Each row comes from the steps of one path. Every step used is in the known rows, and no mark comes twice. Write the path behind each row, first mark first.
Known rows
bigu > kipek: [-12 -16  -6  25   1   2  -4 -34  -4 -14  -8 -42  19  13   2 -15   3  15
   1 -20 -22  -2 -29 -16  16  15   5   2  19  12  -2  19   7  19 -17  -7
 -28   4 -10 -12 -11   0  26   0  -8  -5  19  13  -3 -22   2  27  -2 -11
   1]
dozo > kipek > dukev > povi > denoz > vibon: [ 14 -10  -2   6 -13  -9  -3 -25  -5 -21 -29 -39   6   4   5 -16  -3   1
  -3   7 -14  -4  12   2  13  11  15   1  -1   0  -3  11   6  14 -18   4
 -24  -6   2  17   6  10   2   3 -11   0  32  -1  -1  25   7  34  -8 -15
   4]
vibon > denoz: [-65 -16   0  21  -8 -15   2 -29  -2 -29  -6 -17  19  15   2  -8  12  38
  -5 -16 -21  -9  -9 -18  21  15   9  12  24  20  -3   4   5   6 -17  -3
 -16   4 -17 -28  -1  -1  18   1 -12  -5  23  -7   3  -3   5  29  13  -5
 -11]
dukev > povi > denoz > vibon > biget: [ -8 -23  -9  15 -11  -9  -2 -32  -3 -21 -20 -42  18   1  -9 -11  11  23
  -7  -4   0  -1 -13 -18  18   9  18  -1  14  19  -6 -18  12  11 -17   0
 -27   1 -26  -2   9  -2  13   4  -5 -10  20  -7  -3 -20   5  34   0  -9
 -29]
dukev > vibon: [-16   0  -7  23  -4 -18   0 -32  -7 -28  -7 -40  15  20 -13 -11   5  37
 -12 -10 -11  -7 -13  -6  19  19  11   7  16  16  -1   5   5  13 -14 -11
 -39   6 -22  -7   4   3  24  -3  -7  -7  23   2 -13  -9  -4  32  12  -8
  27]
denoz > vibon: [-33  -9   0  21  -2  -8  -1 -34   0 -22  -7 -47  15   7  -5 -17   1  26
  -9  -7 -10  -2  -2 -21  17  10  10   8  12  16  -4 -19   5  12 -15   3
 -25   6 -28 -10   3   3  12   3  -9  -5  25  -2   0 -15   3  26  -9 -13
   0]
dozo > kipek: [  5   5   1  22  -1 -10  -3 -36  -6 -21 -17 -43   3  13  -1 -16   5  14
  -2  -9 -20  -3   7 -17  18  18   7   5  12   6   4  18   1  21  -7  -1
 -17  -4   3 -21  -7   0  14  -4 -19  -7  19   6  -1  -3   4  27  -5  -7
  13]
dukev > povi > denoz > vibon: [-24 -13 -11  17  -4  -4  -2 -30  -3 -21 -13 -43   8   7  -3 -13   7  24
 -13  -4  -8  -6  -4 -20  18  18  13  -2  11  14  -8 -11  14  14 -17  -1
 -33   4 -21  -8  11   5   9   4  -4  -4  34  -9  -6   4   5  34  -6 -11
  -8]
bigu > kipek > dukev: [  6 -22   2  21  -9  -3  -4 -34  -4 -18 -18 -38  27  17  10 -12  -4   0
   4 -15 -32  -6 -24   6  13   4   7  14  15  14  -2  30   6  17 -25  -6
 -25   4  -3  14 -13   5  22  -3 -12   2  24  18   0  -5   3  27   2 -14
   6]
denoz > vibon > dozo: [-26  -4  -1  17   0  -9   1 -31  -1 -21 -17 -38  30   2  -6 -12   0  34
  -1 -14  -3  -6 -13 -18  17  12   9   5  17  24   0 -34   5   6 -18   4
 -18  11 -28  -4   4  -4  14   2 -10 -11  10  -1   3 -25   6  25 -15 -11
 -10]
povi > dukev > vibon: [-35  -8  -4  19  11  -6  -2 -34 -12 -30 -16 -33  17  22  -3 -14  14  45
 -20  -9 -13  -6  -7   0  21  25  14  10  28  19  -1   7   5  18 -16  -1
 -34   3 -21   3   7  14  28  -5  -8  -6  26   1  -4   9  -3  33  23 -13
  41]
kipek > dukev: [ -5 -17  10  25 -13 -13  -1 -37  -7 -27 -19 -36  21  20   1 -12   1  13
  -4 -15 -27  -9  -9   1  18  -1   9  17  18  26  -3   6   4  15 -21   0
 -25   5 -13   5  -4   7  17  -4 -13  -3  30   7  -2   7   4  26   8  -7
  12]
bigu > kipek > dukev > vibon: [ 12 -19  -9  15  -8 -10  -2 -28  -6 -21 -14 -37  29  16   2 -12  -7  10
  -2  -8 -23  -6 -27  21  14  11   9  10  12  14  -2  27   4  13 -25 -13
 -38   4  -9  22  -4   6  27  -3  -8   2  23  18  -7  -5  -5  31  14 -16
  33]
dozo > kipek > bigu: [ 40  14  -2  16  14 -16   1 -38  -6 -28 -11 -43  18  12   1 -12   9  18
   2  16 -15  -4   0 -19  13  12   5   5  19   8   8  22   0  26 -12   3
  -8  -2   6  -8  -9  -5  17  -5 -14  -4  21   5  -7  11   6  26  -5  -6
 -12]
dozo > vibon > biget: [ 14 -22   0  11  -4 -21  -1 -35  -2 -26 -31 -29  13  13 -11 -15  11  21
   3 -14  -3   3  -5  -9  18   7  16   7  26  20   4 -11   6   9 -12  12
 -19  -2 -34   5  -2   1  17  -4 -12  -9   9   5   5 -37   5  28  23  -4
 -21]
dozo > vibon > bigu > kipek > dukev: [ 62 -43  -7   1  11 -14   0 -30  -1 -21 -27 -19  22   7  12 -17   0   0
  19  -7 -16   5 -18  21   8   6  12   6  14   6   2  16   7  22 -21  20
 -14  -1 -21  28 -11   7  21  -2 -14   0  21  18   6 -20   9  28  10 -12
 -21]
bigu > kipek > dukev > vibon > denoz: [-29 -27 -12  10 -13 -14   0 -19  -1 -25 -12 -15  34  13   8  -8  -3  19
   0  -7 -27  -9 -26  23  13  11  12  17  15  15  -3  21   4   3 -28 -10
 -33   2 -10  10  -2   2  26   1  -8   4  22   9   0   5  -4  33  26 -16
  16]
kipek > dukev > vibon > denoz: [-42 -18  -3  11 -19 -26   4 -24  -4 -34  -6 -11  30  19   2  -7   1  32
  -5  -8 -23 -11 -10  17  19   9  14  21  19  22  -4   8   2   4 -25  -6
 -29   4 -21  10   5   5  20   1 -10   1  26  -3  -1  11  -2  32  28  -9
  18]
denoz > vibon > biget: [-17 -22  -3  17 -10 -14  -1 -38   1 -24 -15 -44  25   3 -12 -16   4  21
  -5 -11  -4   1  -7 -18  16   2  13  13  19  23   0 -30   3   6 -16   4
 -19   3 -31  -8   1  -4  16   1 -10  -9  11   2   5 -37   3  26   0 -13
 -18]
vibon > dozo > kipek > dukev > povi: [ 42  -3  17  17 -22 -19  -3 -29 -11 -27 -37 -36  30   4  -3  -8   3  24
   7   0 -16  -6   0  10  12   8   9   2   2  14   4   1   1  17 -16   1
 -25   1  13  15  -5   6  16  -5 -20  -9  18   9  -3   9   6  32   5  -4
  -8]
povi > dukev: [-41 -12   8  25  10   1  -3 -39 -11 -25 -18 -33  15  21   5 -15  15  38
 -15 -18 -22  -3  -5 -18  21  18  11   9  36  23   0   4   7  22 -16   6
 -24   3 -19  -3  -1  11  25  -5 -13  -6  27   2   4   6   4  29  11 -10
  17]
bigu > kipek > dukev > vibon > dozo: [ 24 -14  -7  10 -10 -14  -2 -26  -5 -21 -24 -28  46  14   2  -7  -5  16
   6 -12 -17  -8 -35  23  14  12   9   8  14  22   2  10   5  10 -27 -10
 -33   7 -11  28  -4   3  28  -3  -7  -5   9  16  -4 -17  -2  31  11 -14
  21]

Write each row's path
[ 55  25 -16   8  13 -25   3 -30  -8 -32 -19 -36  36   7  -7  -7   8  37
   5  20   1  -6 -10   0  15  23   8   3  14  14  12   5  -1  17 -16   0
 -14   3   4   8   0  -6  21  -4 -11 -11   6   3  -9   2   3  30   7  -7
   3] -> dukev > vibon > dozo > kipek > bigu
[ 32  -1  11   7 -20 -17  -3 -28  -7 -26 -32 -41  31  -7  -4 -11  -5  24
   5   6  -8  -3   7   7   9   5  12   5  -8   9   4 -17  -2  11 -17   6
 -23   2   5  24   1   6   8   1 -17  -5  16   3   3   5   7  32  -4 -12
 -11] -> denoz > vibon > dozo > kipek > dukev > povi
[ 84 -41  -3   6   4 -16  -3 -29  -5 -24 -26 -25  22   3   4 -15   3  16
  14   0 -12   7 -18  24   4   7  12   4   7   3   2  14   9  25 -18  14
 -24  -1 -12  29 -10  11  23  -3 -10  -1  27  18   0 -16   7  34  18  -9
 -34] -> dozo > vibon > bigu > kipek > dukev > povi
[  6 -27 -11  13 -10   4  -4 -26  -2 -17 -20 -39  20   6   8 -12  -5   2
  -2  -1 -19  -3 -21   6  11  11  12   2   7   8  -8  16  11  14 -28  -6
 -32   2  -9  24   2   8  12   5  -2   5  34   8  -1   9   4  34  -6 -20
  -6] -> bigu > kipek > dukev > povi > denoz > vibon
[ 19  -7  11  18 -13 -14  -3 -36  -6 -22 -27 -35  12  15   6 -15  -2   1
   0  -3 -28  -6   9   3  16   5   9  11   8  10   2  22   0  19 -16   3
 -18  -4   4   6  -7   6  12  -4 -22   0  23  10  -1  14   5  27  -2 -11
  17] -> dozo > kipek > dukev
[ 22  15 -20  -1  21 -10   3 -29   0 -22 -29 -32  28  -1   9  -9   6  10
   9  19   1  -7  -1 -18  16  21  10  -1  22  10   9  -4   8  12 -21  13
   5   1  -8   9   4  -9   5   2  -8  -6  10  -6   1   9  11  26 -28 -12
 -16] -> povi > denoz > vibon > dozo > kipek > bigu
[ 31 -29 -22  10  14   1  -1 -29  -1 -13  -9 -40  16 -11   7 -14   6  16
   5   0  -4   1 -25  -8   9  19   9  -9   8   1  -4  -1  18  24 -18   5
 -22   2 -20  -2  -2  -1  18   6  -1  -5  27   5  -5 -23   6  35  -8 -17
 -38] -> dukev > povi > denoz > vibon > bigu > kipek
[ 45  20  -2  14  14 -18   1 -36  -7 -29 -24 -34  35   6   0  -7  10  28
  10  11 -10  -6  -7 -17  14  15   5   4  22  15  11   4   1  20 -16   8
   1   4   7   3  -7 -10  17  -5 -15 -10   9   3  -3  -4   9  25 -11  -4
 -20] -> vibon > dozo > kipek > bigu
[ 40 -21 -20  14  16 -15   0 -31  -5 -20  -2 -35  23   4  -2 -13   4  27
   6  -8  -9   1 -31   7  12  20   6   1  14   8   4  17   9  23 -16   0
 -28   4 -18  -1  -6  -1  33   0  -7  -7  15  15 -10 -36  -3  33   9 -14
  -1] -> dukev > vibon > bigu > kipek
[-46 -11 -17  15   7  -2   1 -28   2 -18 -15 -36   6  12   5 -15   3  11
  -9 -11 -10  -8  -5 -22  22  17  12   3  20  15  -7  -8  12   8 -19   3
 -21   3 -32 -12   8   2   6   4  -6  -4  27  -9   0  -2   6  28 -17 -15
   3] -> povi > denoz > vibon
[  2 -13  -1  10 -15 -11   0 -24  -2 -24 -30 -30  35   4   3  -6   2  20
  -1  -3  -6 -10 -11   5  15   7  14   2  12  27  -6 -25  11   7 -27   5
 -24  10 -21  26  10   5   8   3  -5  -7  26  -6   0  11   9  33  -6 -11
 -15] -> kipek > dukev > povi > denoz > vibon > dozo
[ 58 -40  -3   8  -2  -9  -2 -30  -4 -22  -8 -42  31 -12   4 -14  -4  19
   7   2 -10   7 -20  13   3   1   9   5  -3   7  -1  -5   7  23 -21   9
 -27   4  -8  27  -8   6  21   3  -7  -1  29  17  -1 -21   5  32   0 -18
 -39] -> denoz > vibon > bigu > kipek > dukev > povi
[ 19 -22 -17  13  10 -11   1 -29  -3 -22 -10 -37  12  -3  -1 -12  12  28
  -2  -1   1   0  -6 -14  14  17  12  -5  13   9  -3 -12  16  22 -15  14
 -19   3 -29  -5   8   4  12   5  -5  -9  32  -6  -7 -20   7  35 -10 -11
 -38] -> dukev > povi > denoz > vibon > bigu
[ 53 -37  -6  16   3 -11  -2 -37  -5 -19 -15 -29  33   5  12 -13   1   1
  12 -11 -25  -1 -27  14  10   2   5  10  19  13   1  19   8  26 -22   7
 -19   2  -8  12 -16   2  27  -3 -12  -2  22  20  -1 -18   4  27   0 -13
 -22] -> vibon > bigu > kipek > dukev
[-19  -8  -4   5 -18 -28   0 -21  -5 -33 -18 -13  20  13   4 -10  -3  20
   0   3 -23 -10   5  20  16  15  14  18   6   6   2  22  -3   4 -18  -3
 -23  -7   2   6   3   4  16  -1 -16   1  19   0   0  18  -2  33  21 -11
  24] -> dozo > kipek > dukev > vibon > denoz
[ 26  -1   0  13 -13 -23  -2 -31  -8 -28 -21 -35  12  16  -3 -15  -6   9
  -4   0 -19  -5   5  19  16  12  12  11   4   7   4  25  -2  14 -16  -2
 -32  -5   3  13   0   8  16  -3 -18  -1  21   7  -8  16  -2  31  12 -13
  39] -> dozo > kipek > dukev > vibon
[ 53 -23  -7  13  -1 -31   4 -33  -7 -32 -10 -28  27  12  -4 -12   3  20
   1  -1 -11  -4 -12  23  15   7  11  12  13  21   0   1   7  21 -19   6
 -28   4 -22  15   0   7  23  -3 -12  -5  25   6 -10  -8  -2  32  18 -11
   6] -> kipek > dukev > vibon > bigu
[ 14  -5  -1  15 -13 -26   2 -29  -6 -30 -27 -25  41  18  -5  -7   0  27
  -2  -9 -12 -12 -17  21  18   9  11  10  18  31  -1  -8   3   7 -25  -4
 -29  10 -21  22   3   5  21  -3 -10  -8  15   4  -7  -9  -1  30  16  -8
  23] -> kipek > dukev > vibon > dozo
[ 33  -5   1  11 -16 -13  -2 -26 -10 -23 -39 -27  22  11   6  -5   7  12
   6  -2 -17 -10  -5  10  16  15  13  -5  10  14   2  13  10  15 -20   0
 -17   0   8  19   1   5  10  -3 -14  -8  19   0  -5  21   9  34   0  -5
  -4] -> vibon > dozo > kipek > dukev > povi > denoz
[ 16 -34 -26   8  24   0   0 -27   5 -10 -12 -32  15  -3  14 -15   2   1
   9 -10  -7   2 -22 -11  14  20   9  -2  18   5   0   6  18  19 -20  12
 -11   0 -26  -2  -4  -3  15   5  -4  -3  20   7   2 -26   6  29 -23 -20
 -27] -> povi > denoz > vibon > bigu > kipek
[ 15  13  -6  12  -2 -21  -1 -27  -7 -26 -26 -33  21   9  -9 -10   3  31
   2  -3  -4  -7  -6   3  17  26   9   1  10  11   7   4   1  11 -12  -4
 -23   0  -3  -3   0  -2  20  -3 -16 -14   2   3  -6 -12  -2  32   3  -8
  22] -> dukev > vibon > dozo > kipek
